Known rows, with every step that occurs
poze, fifu, pimabok, dumokov, reze, golu, vubi, budarok, vana: 24	-19	-12	0	-10	-30	-29	-31	49	32	-15	18	-3	-32	-44	5	-42	-5	1	20	9	-17	-101	26	10	31	0	3	-56
fifu, pimabok, dumokov, reze, golu: 9	-8	-5	-5	-6	-28	-14	-23	31	20	-24	28	-28	-15	-29	-22	-30	-16	-3	45	5	-35	-78	23	12	11	19	-20	-47
zolegu, reze, golu, poze: 14	-22	16	-10	40	-21	-4	-34	28	37	-25	1	-32	-4	-23	-20	-14	-25	-16	49	42	-31	-57	-2	-16	27	23	10	-30
budarok, vubi, golu, poze, fifu, pimabok: 3	-33	-4	-17	3	-23	12	-32	31	27	-17	23	-3	-12	-38	-29	-21	-5	8	24	25	-25	-84	-3	-8	31	30	10	-18
budarok, vubi, golu, poze, fifu, pimabok, dumokov, vana: -15	-32	-1	-15	-6	-27	8	-32	23	21	-20	29	-1	-13	-48	-22	-25	4	12	24	12	-16	-86	10	-15	23	23	5	-15
golu, poze, fifu, pimabok, dumokov: 16	1	-8	13	18	-15	-9	-52	43	7	-17	-8	-4	-15	-25	-32	-21	2	5	27	18	-25	-83	22	1	35	2	8	-29
reze, dumokov, pimabok, fifu, poze: -16	0	-2	3	-3	-42	-16	-11	9	23	10	12	-27	-13	-45	-18	-19	12	-6	43	11	-43	-55	8	-9	11	0	-16	-62
vubi, golu, poze, fifu, pimabok, dumokov, reze, veza: 13	-29	-7	21	16	-19	7	-33	41	17	-24	19	0	3	-47	-25	-45	2	5	43	22	-22	-61	19	21	22	32	-3	-22
vubi, budarok, vana: 7	-28	-11	-11	-26	-15	-11	3	23	31	-39	41	2	6	-50	-32	-7	16	22	5	15	-18	-67	-2	4	23	5	14	-39
vana, budarok, vubi, golu, poze, fifu: -14	-35	5	-24	-1	-23	4	-27	24	32	-22	8	0	-4	-30	-38	-29	3	12	10	29	-10	-63	4	-21	19	29	21	-43
poze, golu, vubi, budarok, vana: 4	-35	10	-19	-23	-17	-37	-20	54	42	-38	14	-8	-2	-48	-17	-31	-13	39	35	41	-39	-68	15	-26	32	14	-14	-14
reze, golu, vubi, budarok, vana, dumokov, pimabok, fifu: 2	-13	17	-42	-12	-32	-36	-22	37	41	-34	28	7	-14	-50	-4	-55	8	19	35	11	-26	-72	-1	-41	29	8	-9	-33
poze, golu, vubi, budarok, vana, dumokov: -3	-37	9	-25	-29	-14	-33	-27	51	37	-33	19	-3	-4	-41	-16	-39	-7	40	38	38	-41	-67	17	-32	28	15	-14	-10
vana, dumokov: -19	-8	-2	-25	-24	-18	10	-39	8	0	-10	32	-14	-1	-2	-35	-36	3	-3	46	18	-29	-46	12	-15	5	14	1	-10
zolegu, reze, dumokov, vana, budarok, vubi, golu, poze: -23	-36	15	-4	23	-27	-3	-20	5	37	-7	15	-20	-6	-41	-3	2	-3	-7	35	36	-24	-53	15	-19	14	21	14	-44
budarok, vubi, golu, poze, fifu, pimabok, dumokov, reze, zolegu: -3	-40	-9	-12	-3	-24	6	-33	25	23	-15	29	2	-18	-42	-28	-20	-3	4	35	13	-23	-87	18	-16	22	44	10	-25
vana, dumokov, pimabok, fifu, poze, golu: -14	-17	-9	-15	-32	-24	0	-34	12	-5	5	15	-23	-15	-20	-30	-58	7	11	55	15	-54	-58	11	-15	10	4	-24	-19
budarok, vana: 6	-19	-11	-13	-26	-20	-6	-11	7	26	-37	25	-8	-6	-18	-36	3	-1	13	22	33	-14	-58	-12	9	29	5	1	-35
pimabok, fifu, poze, golu, vubi, budarok, vana, dumokov: 11	-23	-17	4	-13	-16	-10	-28	45	37	-17	-6	-29	-23	-50	-23	-64	26	32	47	34	-28	-87	1	-10	30	6	3	-32
vubi, budarok, vana, dumokov, pimabok: -3	-32	-12	-20	-41	-16	-10	-4	13	17	-27	47	12	0	-44	-29	-16	21	25	8	5	-29	-64	3	-5	19	2	4	-35
poze, fifu, pimabok: 27	-6	-17	8	4	-28	-10	-30	40	17	-7	5	-26	-17	-16	-9	-36	-18	-13	24	31	-35	-89	8	30	30	-6	0	-47
vubi, golu, poze: 4	-19	-4	4	8	-11	14	-27	31	14	-32	23	-2	19	-41	-42	-35	4	10	41	36	-33	-49	5	9	23	29	-4	-1
golu, poze, fifu, pimabok: 26	0	-8	15	22	-13	-9	-48	44	3	-14	-11	-5	-12	-21	-31	-19	-4	6	26	27	-33	-82	12	6	40	3	8	-29
dumokov, reze, zolegu: 16	-19	-9	11	-15	-20	-17	-10	10	-9	-12	29	-19	-5	-25	-30	-3	-26	-13	64	14	-37	-51	34	2	5	52	3	-41
reze, vado: 6	13	-20	-4	14	-38	-6	3	9	38	-29	27	-37	14	-17	-23	-10	9	-6	45	24	-23	-49	-9	6	26	18	9	-25
golu, vubi, budarok, vana: 12	-9	6	-33	-27	-25	-30	-20	36	36	-46	28	11	-10	-49	-13	-16	9	35	11	17	-9	-71	11	-19	44	8	17	-19
budarok, vana, dumokov, reze: 3	-29	-13	-13	-44	-13	-3	-22	0	4	-18	38	5	-19	-15	-32	-7	2	13	36	20	-17	-53	6	0	19	18	3	-32
fifu, poze: 19	-5	-8	5	-1	-21	10	-32	35	9	-16	-6	-44	7	-15	-37	-28	-8	9	37	23	-35	-77	-15	15	24	7	8	-32

Rows
-24	-30	16	-9	16	-33	-8	-15	-1	38	-5	16	-32	-10	-34	0	8	-10	-14	34	33	-20	-52	14	-20	10	15	14	-52 : zolegu, reze, dumokov, vana, budarok, vubi
-18	-10	-1	5	-3	-39	-22	-11	18	27	10	8	-30	-12	-47	-17	-24	7	-1	49	18	-52	-56	10	-14	10	1	-25	-60 : reze, dumokov, pimabok, fifu, poze, golu
-3	-16	-2	-9	-32	-15	3	-34	7	-17	1	37	-11	-14	-15	-32	-28	-8	-5	57	7	-28	-41	29	-10	1	33	4	-18 : vana, dumokov, reze
-43	1	6	-5	-27	-37	-11	-21	2	6	-35	34	-23	1	-44	-23	-26	10	1	38	-8	1	-54	40	-16	-5	-3	-10	-14 : pimabok, dumokov, vana
-22	-24	9	-4	-12	-25	-16	-15	13	-2	-23	16	-2	2	-42	-4	-29	4	23	13	18	-22	-73	14	-11	14	2	-3	-36 : dumokov, vana, budarok, vubi, golu, poze, fifu, pimabok
20	-24	2	-2	-8	-16	-14	-35	63	26	-22	-10	-35	5	-35	-22	-43	-11	36	40	32	-48	-89	-3	-7	32	11	-2	-23 : fifu, poze, golu, vubi, budarok
0	-20	10	-23	-28	-18	-14	-34	24	-2	-6	43	3	-14	-31	-15	-43	-3	4	54	1	-28	-52	28	-30	6	34	5	-23 : vana, dumokov, reze, golu, vubi, budarok
-8	-35	1	-24	2	-21	2	-27	28	34	-21	7	-2	-6	-26	-34	-31	0	15	9	30	-19	-72	2	-13	22	27	15	-49 : vana, budarok, vubi, golu, poze, fifu, pimabok
5	-41	9	-17	-33	-13	-37	-25	50	28	-27	21	-2	-10	-48	-14	-35	-12	39	44	33	-40	-64	26	-29	26	23	-12	-14 : poze, golu, vubi, budarok, vana, dumokov, reze
-19	-15	-3	-11	-8	-25	-7	-25	23	19	-32	25	-12	-5	-35	-20	-32	6	20	24	8	-30	-85	20	0	14	8	-18	-35 : fifu, pimabok, dumokov, vana, budarok, vubi, golu, poze
-5	-23	-12	0	-8	-33	-9	-30	32	24	-11	16	-14	-19	-35	-2	-49	-2	-3	16	16	-19	-94	23	13	18	-4	-2	-47 : poze, fifu, pimabok, dumokov, vana, budarok, vubi, golu
16	-22	-12	12	14	-11	10	-33	43	16	-22	16	-1	8	-39	-27	-46	1	6	35	38	-38	-69	7	22	30	19	-5	-13 : vubi, golu, poze, fifu, pimabok
15	-10	-11	10	1	-23	-9	-30	47	35	-18	-18	-47	-20	-46	-26	-62	10	20	56	40	-30	-80	1	-4	30	9	-1	-29 : pimabok, fifu, poze, golu, vubi
-18	-6	-8	-21	-33	-29	1	-29	-2	-9	0	27	-15	-17	-19	-32	-49	10	0	49	8	-41	-47	15	-15	9	4	-18	-17 : vana, dumokov, pimabok, fifu
17	0	-3	15	18	-14	-7	-48	38	0	-15	-11	-3	-8	-25	-37	-16	-1	2	28	25	-20	-68	16	-6	35	6	17	-21 : golu, poze, fifu
2	2	-9	-5	-20	-42	-13	-5	3	1	-11	13	-30	-17	-45	-34	-34	-2	-1	40	13	-42	-50	8	5	22	-1	-26	-32 : dumokov, pimabok, fifu
-55	-18	9	-17	-29	-37	-6	-19	1	18	-36	36	-13	1	-50	-24	-35	17	10	27	-5	6	-56	38	-25	-8	8	-5	-23 : pimabok, dumokov, vana, budarok, vubi, golu
11	-6	-6	-4	-21	-38	-21	-17	25	7	-9	-5	-33	-20	-47	-24	-48	-4	19	45	18	-52	-68	5	-2	32	-2	-28	-30 : dumokov, pimabok, fifu, poze, golu, vubi
13	-17	-11	-5	-29	-34	-25	-9	26	14	-14	3	-21	-21	-58	-22	-43	7	30	33	15	-49	-75	2	-2	36	-5	-24	-37 : dumokov, pimabok, fifu, poze, golu, vubi, budarok, vana
1	-41	-18	-8	-37	-12	-12	-6	28	24	-21	31	1	-6	-53	-27	-35	27	35	18	13	-38	-77	1	-6	21	1	-1	-39 : vubi, budarok, vana, dumokov, pimabok, fifu, poze, golu
18	-27	-17	11	-18	-15	-13	-26	44	29	-12	-3	-27	-29	-57	-20	-61	21	30	52	29	-29	-84	9	-7	28	15	5	-36 : pimabok, fifu, poze, golu, vubi, budarok, vana, dumokov, reze
-15	-6	4	-3	-6	-41	-29	-17	22	31	7	6	-24	-17	-50	-9	-26	7	6	48	17	-48	-59	13	-22	18	1	-23	-55 : reze, dumokov, pimabok, fifu, poze, golu, vubi
7	-14	13	-37	-10	-30	-33	-27	43	40	-29	19	1	-14	-48	-3	-60	10	24	35	10	-30	-81	-7	-38	32	6	-7	-36 : reze, golu, vubi, budarok, vana, dumokov, pimabok, fifu, poze
14	-33	-3	-10	-27	-16	-16	-36	52	18	-16	-3	-20	-4	-31	-19	-44	-4	44	36	26	-55	-89	-5	-11	34	4	-12	-25 : fifu, poze, golu, vubi, budarok, vana, dumokov, pimabok
-42	-19	14	1	3	-32	-20	-16	10	21	0	21	3	1	-49	0	-14	18	4	24	15	-20	-58	21	-28	2	5	2	-56 : reze, dumokov, vana, budarok, vubi, golu, poze, fifu
1	-14	21	-46	-15	-31	-36	-23	37	36	-35	32	10	-6	-42	-4	-45	-1	20	31	9	-30	-70	-2	-41	28	9	-10	-30 : reze, golu, vubi, budarok, vana, dumokov, pimabok
